What can hang from each mark:
lufet: dete nefo piba zige
duzo: lufet
mapavim: panu piba
panu: nefo
piba: mapavim
dete: fodoti lufet
nefo: lufet panu

Each row was made from one small tree. The marks that hang from a mark follow it in brackets, in alphabetical order. Every link used is in the known rows. Write each row's tree.
Known rows:
mapavim(panu piba): [-123,105,-42,163,-254,206,-65,-88,235,-170,60,116,-9,72,154,10,-223,2,-61,124,-250,40,19,-11,-54,247,235,141,249,5,-129,-254,-135,-49,-64,-219,-188,-152,302,13,32,136,29,121]
lufet(dete(fodoti) piba(mapavim)): [77,20,20,271,-292,452,-47,-251,-8,-86,61,131,-65,16,-75,79,-29,204,-81,120,-124,35,193,-129,-89,197,79,28,200,29,16,-417,-83,-171,-52,-66,-141,-226,188,-68,190,-103,-211,-106]
mapavim(panu(nefo(lufet)) piba): [-73,129,40,134,-89,113,65,-23,248,-161,29,110,139,53,194,-109,-192,-94,-10,24,-288,29,28,-87,-78,225,253,88,234,11,-187,-279,-55,-74,-126,-208,-215,-261,318,-31,14,86,-4,25]
mapavim(panu): [-124,24,-75,115,-215,173,-93,20,98,-174,175,-3,-83,5,79,-110,-102,-39,-15,147,-136,32,-2,-28,-1,158,157,183,119,154,-94,-279,-89,-67,-56,-110,-210,-103,201,-65,164,55,-71,113]
lufet(piba): [58,-15,100,72,-217,374,-65,-102,58,-90,118,11,-37,-126,-37,-11,-185,206,68,-13,-110,61,85,-125,-118,117,118,50,54,115,51,-301,-70,-93,8,-129,-203,-190,130,-36,185,-51,-209,-128]
dete(fodoti lufet(nefo zige)): [138,67,15,96,-54,159,76,-104,-12,-54,223,14,-23,-211,5,-133,-34,-3,-269,193,-82,-51,-41,17,-170,301,210,-64,52,116,-73,-460,-174,-65,-105,9,-24,-324,117,34,226,-255,-245,-11]
lufet(dete piba): [85,37,-16,138,-178,410,2,-142,78,-28,154,161,-150,-152,-91,57,-100,182,57,18,-82,73,98,-104,-204,164,129,-8,166,99,93,-362,-87,-171,13,-142,-182,-270,214,-93,289,-73,-259,-34]
duzo(lufet(nefo piba)): [212,-62,113,183,-170,312,-79,50,17,-215,326,78,-150,-189,-162,-18,-113,215,9,-19,-122,88,88,-77,-136,142,155,3,-64,172,85,-322,5,-171,-29,-134,-176,-105,271,-77,366,-248,-263,-169]
duzo(lufet(nefo(panu) zige)): [49,52,84,179,-52,127,-59,-29,43,-192,343,75,-152,-166,-93,-151,39,83,98,42,-195,2,-101,-2,-152,291,194,-37,-69,167,-20,-310,44,-187,-74,-159,-180,-233,431,-68,361,-139,-293,-42]
piba(mapavim(panu(nefo(lufet(dete))))): [-217,11,-39,219,-171,149,28,-55,31,-196,109,-62,-27,165,97,-178,100,-25,74,80,-173,13,76,-116,95,80,114,137,280,80,-139,-266,5,-179,-143,-93,-277,-194,353,-61,93,-30,-105,-47]
nefo(lufet(dete piba zige) panu): [34,121,75,119,-22,213,54,-273,74,63,75,187,79,-170,-5,-139,52,42,310,-40,-258,-22,-112,-110,-321,272,185,8,37,208,-132,-341,78,-235,-46,-68,-126,-472,201,-92,188,107,-318,58]
nefo(lufet(dete zige) panu): [-124,163,11,92,-1,42,65,-218,98,0,76,149,52,-167,-12,-209,126,-42,321,-1,-243,-62,-172,-43,-227,292,246,-7,57,183,-178,-264,54,-204,-114,-10,-166,-422,232,-69,152,111,-235,121]
nefo(lufet(dete(fodoti) zige) panu): [-27,177,21,113,-24,71,49,-254,87,-6,26,212,145,-166,-32,-183,104,-71,183,72,-253,-75,-137,-31,-229,369,277,-16,2,153,-205,-330,21,-180,-139,50,-108,-422,143,-97,128,99,-211,126]
lufet(dete zige): [-136,167,-62,103,-42,166,52,-185,90,0,183,59,-203,-174,-43,-74,45,67,47,85,-143,15,-113,12,-171,225,233,-126,244,91,15,-317,-121,-139,-48,-138,-224,-397,381,-66,344,-72,-272,51]
nefo(lufet panu): [-131,56,69,46,-95,41,-16,-97,92,-122,38,91,164,-136,-27,-241,20,-24,329,-40,-185,-61,-75,-69,-94,235,228,109,-67,167,-188,-178,67,-145,-129,71,-189,-205,78,-33,-12,158,-100,32]
dete(fodoti): [7,68,55,104,-198,197,-86,-92,63,-184,61,79,76,-123,-77,-51,-99,68,-155,155,-86,6,76,-40,-1,275,231,24,13,40,-50,-312,-147,-20,-111,42,-160,-120,41,-44,108,-48,-61,-52]
panu(nefo(lufet(dete(fodoti) piba))): [134,74,100,95,24,236,130,-58,91,-65,77,152,135,-148,-44,-122,-70,20,3,-50,-123,38,104,-180,-150,190,209,-64,85,83,-33,-401,-38,-137,-116,-48,-201,-350,145,-137,191,-136,-210,-172]
piba(mapavim(panu(nefo))): [-241,-12,-3,210,-218,180,-38,-44,24,-236,127,-129,-74,207,143,-180,32,24,10,118,-144,21,101,-127,152,96,48,158,266,50,-88,-287,-15,-129,-99,-165,-278,-140,394,-51,97,-17,-93,-87]
dete(fodoti lufet(nefo piba)): [328,-26,53,114,-142,363,44,-63,-14,-71,195,91,6,-185,-46,-19,-147,73,-258,141,-55,-8,121,-66,-186,256,124,25,-25,133,-16,-499,-148,-90,-60,21,17,-227,-14,-1,185,-260,-230,-87]
lufet(nefo(panu) piba(mapavim)): [46,-48,152,269,-200,467,-141,-187,55,-181,192,-7,-61,-11,2,-56,-5,216,156,16,-105,-51,181,-167,-166,182,-121,193,49,70,10,-422,137,-238,1,-192,-91,-158,346,-29,119,-13,-212,-190]

Which tree is each row?
[-81,137,49,39,117,63,176,-54,111,-55,140,41,29,-170,10,-226,45,-40,100,-56,-153,19,-54,-117,-127,177,251,-135,174,100,-62,-313,-34,-132,-120,-96,-259,-435,321,-91,241,-124,-242,-112]
panu(nefo(lufet(dete zige)))
[-14,152,76,63,104,81,152,-84,105,-59,99,85,101,-167,-9,-216,25,-48,-7,0,-167,5,-33,-115,-132,243,272,-138,146,79,-89,-373,-65,-112,-144,-41,-211,-434,254,-116,222,-135,-214,-105]
panu(nefo(lufet(dete(fodoti) zige)))
[-17,-52,82,211,-242,397,-58,-116,14,-149,120,-76,-42,152,112,-68,-78,139,24,49,-162,55,151,-208,5,86,-2,164,190,95,-16,-351,-8,-143,-20,-223,-232,-186,303,-67,143,-39,-206,-151]
lufet(piba(mapavim(panu(nefo))))
[-61,173,-39,164,39,241,22,-141,125,-71,321,47,-240,-282,-86,-60,75,64,-18,78,-92,-29,-32,24,-272,227,128,-93,214,93,47,-428,-46,-191,-34,-181,-115,-383,469,-55,392,-169,-264,-5]
lufet(dete nefo zige)
[-56,89,29,39,57,77,154,5,123,-108,117,79,48,-159,-30,-205,10,-37,119,-63,-107,20,27,-122,-71,149,238,-87,151,85,-45,-279,-41,-141,-128,-51,-270,-314,241,-97,159,-111,-170,-123]
panu(nefo(lufet(dete)))
[-64,-25,161,151,-211,221,-50,-203,3,-114,-11,47,178,-10,23,-167,25,110,358,-50,-232,-31,22,-170,-95,182,93,179,-6,159,-148,-222,133,-202,-96,8,-176,-221,104,-8,-28,135,-173,-79]
nefo(lufet(piba(mapavim)) panu)
[54,109,99,61,96,199,172,-95,89,-8,121,61,63,-171,17,-161,-25,30,112,-90,-172,42,-6,-180,-200,165,192,-117,156,119,-26,-372,-8,-154,-73,-146,-227,-472,289,-106,265,-144,-301,-166]
panu(nefo(lufet(dete piba zige)))
[89,1,40,21,-129,242,112,-131,-38,92,171,-51,-100,-142,67,-114,-107,113,-16,60,-127,37,-115,-67,-163,159,199,-53,119,188,-4,-328,-146,-88,-6,-105,-142,-404,135,37,266,-184,-377,-17]
dete(lufet(piba zige))
[2,17,119,300,-158,440,-113,-197,9,-129,266,-155,-127,-3,103,-42,-6,175,-38,97,-193,2,69,-130,-204,129,-73,154,174,142,-31,-475,62,-185,13,-272,-88,-318,439,-9,304,-131,-275,-134]
lufet(nefo piba(mapavim(panu)) zige)
[-29,184,-52,132,-66,197,15,-229,73,-18,126,142,-97,-168,-49,-33,30,41,-124,161,-152,2,-62,18,-169,320,249,-132,178,55,-39,-399,-166,-104,-75,-63,-147,-400,268,-90,315,-96,-227,56]
lufet(dete(fodoti) zige)
[-67,113,0,153,-120,198,27,-33,270,-167,63,119,20,105,217,-61,-222,-44,-84,70,-243,33,56,-85,-58,264,199,70,285,-48,-101,-344,-98,-68,-73,-308,-222,-227,413,-49,56,84,-27,24]
mapavim(panu(nefo) piba)
[-11,-30,57,103,-200,252,91,-191,-105,48,142,-132,-111,-6,98,-115,-20,162,10,74,-142,39,-78,-90,-78,116,137,-26,200,147,-20,-305,-129,-124,-28,-110,-175,-368,205,86,202,-191,-357,-65]
dete(lufet(piba(mapavim) zige))
[230,-49,113,206,-148,314,-98,7,39,-208,310,155,-118,-144,-131,-62,-79,181,123,-27,-143,43,64,-80,-186,230,115,45,-123,172,49,-358,70,-214,-28,-173,-158,-128,300,-104,315,-145,-293,-114]
duzo(lufet(nefo(panu) piba))
[-110,93,-14,90,-65,63,44,-131,104,-76,48,214,73,-156,-57,-195,73,-41,336,-18,-178,-49,-63,-38,-150,259,240,62,23,157,-156,-227,53,-207,-106,60,-170,-276,133,-80,59,137,-142,103]
nefo(lufet(dete) panu)
[-12,92,-40,152,-109,93,22,-54,2,-103,266,123,-239,-147,-134,-86,51,99,53,56,-191,88,-128,35,-84,212,336,-158,112,161,26,-229,-96,-157,-81,-120,-289,-274,395,-90,434,-203,-319,24]
duzo(lufet(dete zige))
[24,74,178,35,71,173,121,-71,73,-46,108,-37,118,-152,46,-207,-69,53,114,-101,-183,25,-23,-194,-156,143,192,-76,88,130,-49,-332,-2,-100,-83,-137,-239,-419,245,-69,207,-129,-272,-212]
panu(nefo(lufet(piba zige)))
[-144,114,101,50,-37,14,12,-187,73,-52,50,41,148,-151,39,-264,60,-23,325,-24,-253,-62,-186,-61,-164,273,236,49,-32,189,-206,-212,70,-141,-116,4,-185,-361,164,-39,83,139,-197,40]
nefo(lufet(zige) panu)
[2,79,166,78,-63,183,2,-241,48,4,37,73,165,-148,44,-190,-15,58,323,-66,-274,-37,-128,-141,-257,261,167,57,-52,221,-156,-290,90,-160,-54,-52,-138,-418,128,-43,117,113,-279,-15]
nefo(lufet(piba zige) panu)
[304,75,44,255,-79,521,-69,-198,129,-87,214,322,-66,-182,-118,60,-45,109,-41,95,-89,-54,197,-112,-371,360,0,56,1,68,23,-621,29,-251,-2,-143,30,-288,235,-148,256,-47,-253,-26]
lufet(dete(fodoti) nefo(panu) piba)
[89,-106,-4,179,-214,348,24,-41,-41,-97,255,-82,-136,1,71,-79,-55,83,-60,99,-77,8,83,-91,-82,87,22,154,136,174,-38,-394,-69,-159,-24,-110,-82,-192,197,33,174,-203,-247,-70]
dete(lufet(nefo piba(mapavim(panu))))
[150,87,59,140,-126,263,13,-224,72,-33,2,299,171,-151,-69,-93,-11,17,201,15,-216,-33,33,-120,-253,320,192,71,-51,166,-142,-374,42,-203,-93,48,-91,-312,17,-120,87,95,-206,47]
nefo(lufet(dete(fodoti) piba) panu)
[102,130,79,125,-73,218,67,-221,19,21,58,130,112,-236,-68,-40,-24,71,7,26,-227,39,-27,-88,-258,226,277,-50,61,175,-116,-355,-57,-142,-97,30,-124,-429,53,-58,250,-86,-238,-32]
nefo(lufet(dete(fodoti) piba zige))
[199,55,18,227,-63,493,-50,-155,156,-73,263,240,-169,-185,-111,19,-18,143,122,12,-72,-44,134,-114,-369,268,-33,66,63,97,71,-533,68,-272,41,-212,-41,-286,339,-141,291,-32,-286,-38]
lufet(dete nefo(panu) piba)
[148,73,31,112,-19,170,61,-137,13,-40,202,83,3,-160,38,-159,7,-39,-163,200,-110,-91,-72,7,-201,389,163,-25,-9,116,-114,-502,-98,-116,-103,-8,21,-358,134,-7,185,-146,-270,47]
dete(fodoti lufet(nefo(panu) zige))
[49,59,50,118,-97,233,27,-183,75,-20,47,231,99,-157,-55,-106,-1,42,326,-56,-195,-21,-10,-136,-258,241,174,80,-5,189,-100,-296,77,-231,-64,-9,-145,-317,102,-108,103,112,-229,47]
nefo(lufet(dete piba) panu)
[163,136,54,223,33,466,-20,-263,140,26,288,175,-192,-205,-27,-10,29,145,113,30,-148,-45,7,-95,-457,312,-10,-22,108,130,52,-569,82,-274,62,-288,-33,-485,448,-117,391,-53,-399,-4]
lufet(dete nefo(panu) piba zige)
[158,-34,22,287,-306,321,-49,-110,-82,-178,167,183,-129,3,-158,53,-5,215,-51,79,-175,115,121,-84,-19,190,213,-40,77,105,32,-312,-74,-201,-95,-55,-224,-145,245,-105,314,-214,-270,-100]
duzo(lufet(dete(fodoti) piba(mapavim)))
[-61,9,-5,197,-228,247,19,-134,-5,-84,67,50,30,-32,-24,-61,11,68,145,6,-205,56,62,-108,-88,56,161,149,169,188,-129,-243,13,-188,-98,-8,-194,-233,133,-49,142,-18,-155,-16]
nefo(lufet(dete piba(mapavim(panu))))
[26,15,145,76,-118,209,-25,-152,66,-68,19,120,187,-134,-1,-159,-62,60,335,-79,-214,-19,-22,-150,-187,217,160,141,-82,205,-132,-248,95,-161,-65,0,-158,-253,34,-48,26,137,-192,-23]
nefo(lufet(piba) panu)
[34,48,31,83,-130,222,57,-107,51,-36,87,116,57,-226,-106,-51,-69,100,163,-61,-156,60,34,-98,-183,112,242,20,74,187,-43,-234,-29,-152,-82,36,-184,-281,46,-59,178,-61,-194,-55]
nefo(lufet(dete piba))
[206,51,49,231,-74,319,-5,-67,22,-93,367,148,-253,-223,-165,0,-14,185,-4,6,-174,83,-10,-29,-274,196,182,-112,56,176,87,-401,-21,-230,-20,-202,-162,-325,439,-102,522,-293,-395,-86]
duzo(lufet(dete nefo piba zige))
[-53,46,203,100,-2,177,106,-126,18,-80,79,-103,117,-45,80,-211,-15,92,125,-82,-192,29,13,-216,-85,111,143,-39,150,102,-62,-314,38,-140,-100,-133,-253,-398,295,-33,165,-129,-257,-259]
panu(nefo(lufet(piba(mapavim) zige)))
[118,-91,124,266,-255,327,-103,-3,-48,-262,307,-2,-167,-67,-138,-13,-38,257,42,-15,-148,83,132,-91,-34,98,94,57,9,137,66,-283,33,-207,-58,-132,-206,-79,341,-29,294,-264,-255,-231]
duzo(lufet(nefo piba(mapavim)))
